Known rows, with every step that occurs:
X -> U -> G -> F -> C: [ 0.47 -3.51  1.79  2.47  7.70 -1.00  2.25  2.94 -1.47 -0.67  5.55 -2.30
  4.16  2.13  4.16 -3.93 -0.86 -1.21  5.24 -1.17  3.52]
X -> U -> G: [ 3.04 -1.53  1.99  3.33  2.09 -1.36  2.73 -0.24 -2.13 -2.63  3.96  0.97
  0.90 -0.25  2.97 -2.43  0.35  2.05  4.02 -3.85  3.08]
C -> G: [ 3.33 -0.93  3.11  2.42 -2.96 -3.64  2.83 -1.30 -3.83 -4.13  1.74  3.75
 -0.37 -0.44  0.35  1.36 -0.55  5.75 -2.51 -4.56  0.52]
K -> C -> G: [ 2.01 -1.17  0.92  5.15 -2.95 -5.85  2.14  3.48 -3.35 -4.71 -0.05  2.04
  1.18 -3.65  0.03  0.17 -1.49  4.68 -2.28 -4.55  0.06]
C -> G -> K -> F: [ 2.54 -3.62  0.01  4.45 -5.09 -1.41 -0.51 -2.61 -4.66 -5.08  2.01  3.52
  1.59  1.45 -1.64 -2.26  0.49  5.92  0.81  2.51  1.66]
G -> C: [-2.51  2.08  1.71  1.15 -2.44 -4.18  2.84  0.15  0.83  0.73  2.08  0.19
 -0.81  2.06 -3.80  1.08 -2.47  0.67  0.61 -3.42 -0.75]
X -> U: [-0.37 -2.59  2.24  2.53  0.88 -2.49  2.64 -1.56  0.80 -1.05  1.08  2.28
  0.53  2.06 -0.40 -0.16  1.22  3.07  2.41 -2.91  0.97]
G -> X -> U: [-1.72  2.11  1.91  0.32 -2.43 -1.74  0.19 -3.42  0.61 -0.57  2.74 -0.66
  0.76  3.03 -0.22 -0.47  0.44  1.28  2.93 -3.04  1.81]
G -> F -> C: [-2.91 -2.03  1.68  2.59  3.88 -4.00  2.82  1.70 -0.58 -0.36  3.75  0.54
  2.58  2.83 -2.38  0.05 -1.54 -1.19  0.96 -2.36 -0.58]
K -> C: [-1.56 -0.04 -0.21  6.24 -1.64 -6.70  2.66  3.29 -0.69 -2.83  0.43  2.12
  0.84 -2.95 -4.00  0.22 -1.42  0.96  0.00 -4.84 -1.27]
C -> G -> U: [ 3.73  0.57  2.95  2.01 -5.15 -1.20  1.45 -2.79 -4.72 -4.11  2.74  2.58
  0.86  1.27  1.56 -1.90 -1.14  4.30 -0.69 -4.28  2.08]
F -> K: [ 0.14 -0.05  0.93  2.84 -0.27 -0.09  6.56 -0.88 -1.07 -1.76  2.88  1.68
  0.21  2.47 -6.65  0.72 -0.46 -0.11 -0.83 -3.03 -3.00]
U -> G: [ 3.22  1.26  1.79  4.15 -0.16 -3.23  3.40  0.01 -4.15 -3.80  5.08  2.38
 -0.34 -1.82 -0.10 -0.91 -1.22  1.00  1.38 -5.77  1.16]
U -> G -> C -> K: [ 3.47  5.18 -1.92  0.46 -0.90 -1.14  3.32  3.79 -2.37 -2.69  5.55 -1.17
 -0.73  1.40 -1.07  0.26 -4.99 -0.45  0.82 -1.72  0.84]
X -> G -> U: [ 4.08  0.68  1.41  2.78  0.96 -2.66  0.75 -1.99 -2.48 -3.60  3.63  1.70
  0.74  0.06  1.77 -1.38 -0.20 -0.06  2.31 -3.82  2.71]
U -> G -> F -> K -> C: [ 2.77 -1.04 -2.49  6.26  4.91 -1.28  5.05  6.11 -3.68 -4.60  4.01 -1.04
  4.43 -1.70 -2.09 -3.79 -3.76 -2.78  3.43 -3.27 -0.03]
F -> K -> C: [-1.22 -0.35 -1.47  5.67 -0.24 -2.37  5.89  3.94 -0.47 -2.29  1.12  0.02
  1.66 -0.76 -7.18 -0.49 -1.63 -1.32 -0.59 -3.09 -3.47]
C -> K: [ 2.21  2.03 -1.43  2.18 -1.48 -2.45  3.64  0.87 -1.43 -4.21  2.76  3.77
 -0.88  1.99 -4.39  3.00 -2.03  1.91 -1.61 -2.33 -1.67]
F -> K -> C -> G -> X -> U: [ 1.08  0.90 -0.40  1.36 -2.52  1.03  2.28  1.99 -1.44 -2.46  0.96 -4.13
  3.39  1.11  0.36 -2.48 -1.03  1.71  0.34 -0.89  0.60]
F -> K -> C -> G -> X: [ 1.21  3.60 -0.65  2.27 -5.05 -0.82  2.98  2.24 -3.48 -3.71  2.00 -2.82
  2.25 -0.64 -2.79 -1.02 -2.71  0.77 -2.20 -2.79 -1.21]
K -> F -> C -> G: [-0.05 -3.45  3.11  4.29 -1.53 -5.74  1.03  0.76 -4.48 -2.53  1.03 -0.21
  0.50  0.38 -0.72 -2.04  0.56  3.32 -2.61 -0.23  0.10]
G -> U: [ 0.15  1.53  1.73  3.06 -3.68 -1.85  1.86 -2.91 -2.10 -2.27  3.18  2.46
  0.56  2.07 -2.41 -1.84 -1.06  0.46  1.49 -4.86  0.73]

Rows:
[-0.90 -4.28 -0.40  4.55  1.80  1.15 -0.21  0.73 -2.08 -0.95  5.55 -2.89
  3.49  2.65  0.43 -6.66  1.17 -0.54  5.97  5.12  3.41] => X -> U -> G -> K -> F -> C
[-0.96  1.79 -0.76  1.26  0.19 -2.06  4.11  3.24 -0.55 -1.54  4.16  0.16
 -0.21  3.08 -4.78  2.56 -2.12 -0.86 -2.95 -0.38 -2.52] => F -> C -> K
[ 3.06 -3.12 -2.52  5.32  8.23 -3.20  3.91  5.79 -1.28 -4.32  1.51 -0.35
  4.13 -1.45 -1.33 -0.96 -1.93 -2.32  2.65 -1.38 -0.37] => X -> G -> F -> K -> C
[-0.19 -1.61  1.32  0.87 -3.24  1.43  2.34  0.10 -2.42 -1.30  5.23  0.43
  2.12  2.71 -1.31 -0.04 -0.55  3.00 -1.56  2.10  0.21] => F -> C -> G -> K
[ 2.96  0.12 -0.57  4.06 -3.87  0.65  4.12  2.44 -4.03 -4.22  1.53 -0.94
  3.20  0.07 -1.97 -3.87 -2.60  0.83 -1.01 -2.56 -0.45] => F -> K -> C -> G -> U
[ 1.49  0.78 -2.83  6.16 -2.08 -0.94  1.66  3.66 -2.83 -4.26  5.72  0.86
  2.97 -3.19 -1.92 -2.97 -2.29 -0.16  3.73 -1.12  1.50] => U -> G -> K -> C
[-1.52 -1.44  2.89  1.26 -2.45 -3.03 -2.12 -1.31 -2.64 -0.86  1.39 -4.77
  2.07  3.15  2.60 -4.06  1.18  2.55  0.48  1.65  2.85] => K -> F -> C -> G -> X -> U
[-0.09  3.99 -1.63 -0.24 -2.34 -2.19  3.20  2.55  0.62 -1.16  2.69  0.31
 -0.95  3.68 -4.58  2.74 -4.22  0.54 -0.91 -0.95 -1.37] => G -> C -> K
[ 3.49  0.93 -2.71  2.39  2.19 -5.37 -0.21  3.04 -1.39 -3.50  0.99 -1.16
 -0.80  1.46 -1.13  0.19 -2.13  0.17  0.93  2.37  1.05] => X -> G -> C -> K -> F
[ 2.61 -3.79 -2.32  5.38  7.30  0.58  4.40  5.96 -1.60 -3.41  2.93 -2.38
  5.58  0.01  1.08 -5.20 -2.20 -1.75  6.10 -1.33  1.79] => X -> U -> G -> F -> K -> C
[-3.73 -2.44  1.90  5.57 -0.15 -6.39  1.46  0.46 -1.92 -0.68  1.60 -0.36
  0.29  1.19 -4.92 -2.05  0.61 -0.41 -0.45 -0.58 -1.36] => K -> F -> C
[ 2.21 -4.16 -1.15  5.44  0.22  0.69 -0.67 -1.63 -2.96 -3.58  4.25  0.73
  2.74  1.64  0.88 -6.11  1.24  2.24  7.26  3.18  4.31] => X -> U -> G -> K -> F
[ 2.95 -1.70 -1.64  1.03  7.84  0.94  2.66  5.20 -1.72 -2.55  6.13 -2.22
  3.91  3.78  3.44 -2.21 -2.57 -1.36  3.71  1.31  2.74] => X -> U -> G -> F -> C -> K
[ 2.92  0.12 -2.31  2.43  1.33 -1.68  0.24  3.39 -1.81 -2.50  2.44 -3.08
  0.64  2.88  1.15 -4.09 -2.57  0.74  4.44  2.62  3.22] => X -> U -> G -> C -> K -> F
[-0.35  1.61 -2.38  2.69 -2.50 -4.58  0.78  2.09 -0.91 -2.27  0.62 -0.25
 -0.95  3.45 -5.31 -0.22 -3.18  0.82  0.15  1.38 -0.87] => G -> C -> K -> F
[ 3.95 -3.58 -0.03  2.53  7.36  2.97  5.14  1.30 -2.20 -2.88  4.75 -0.67
  4.06  3.17  1.43 -4.01 -1.15 -0.56  5.79 -1.35  2.31] => X -> U -> G -> F -> K
[ 2.95  2.93 -2.52  3.44 -1.11 -3.52  0.99  3.45 -3.86 -3.72  3.60 -1.67
 -0.58  1.25 -1.87 -2.56 -4.05 -0.12  1.90  0.57  1.30] => U -> G -> C -> K -> F
[ 3.63 -0.70  0.87  4.14  3.62 -3.15  2.36  0.88 -4.27 -4.48  5.21  2.58
  2.34 -0.46  1.49 -1.78 -2.41  0.51  3.70 -5.09  2.49] => U -> G -> F
[ 1.03  3.28  1.51  1.77 -1.12 -2.99  3.09  1.51 -2.18 -0.75  5.04 -1.22
 -0.49 -0.13 -0.24 -1.27 -3.27 -0.42  2.16 -4.44  1.40] => U -> G -> C
[ 1.95  6.06  1.35  1.90 -3.48 -2.44  0.90 -1.94 -4.39 -3.30  6.63 -0.60
  0.01 -0.85  0.17 -1.33 -1.95 -0.69  1.94 -5.99  2.15] => U -> G -> X
[ 0.25 -2.01  2.82  4.07 -3.62 -3.33 -0.42 -0.85 -5.35 -2.54  1.98 -1.54
  1.84  2.19  0.29 -5.33 -0.43  1.79 -0.91 -0.09  1.75] => K -> F -> C -> G -> U
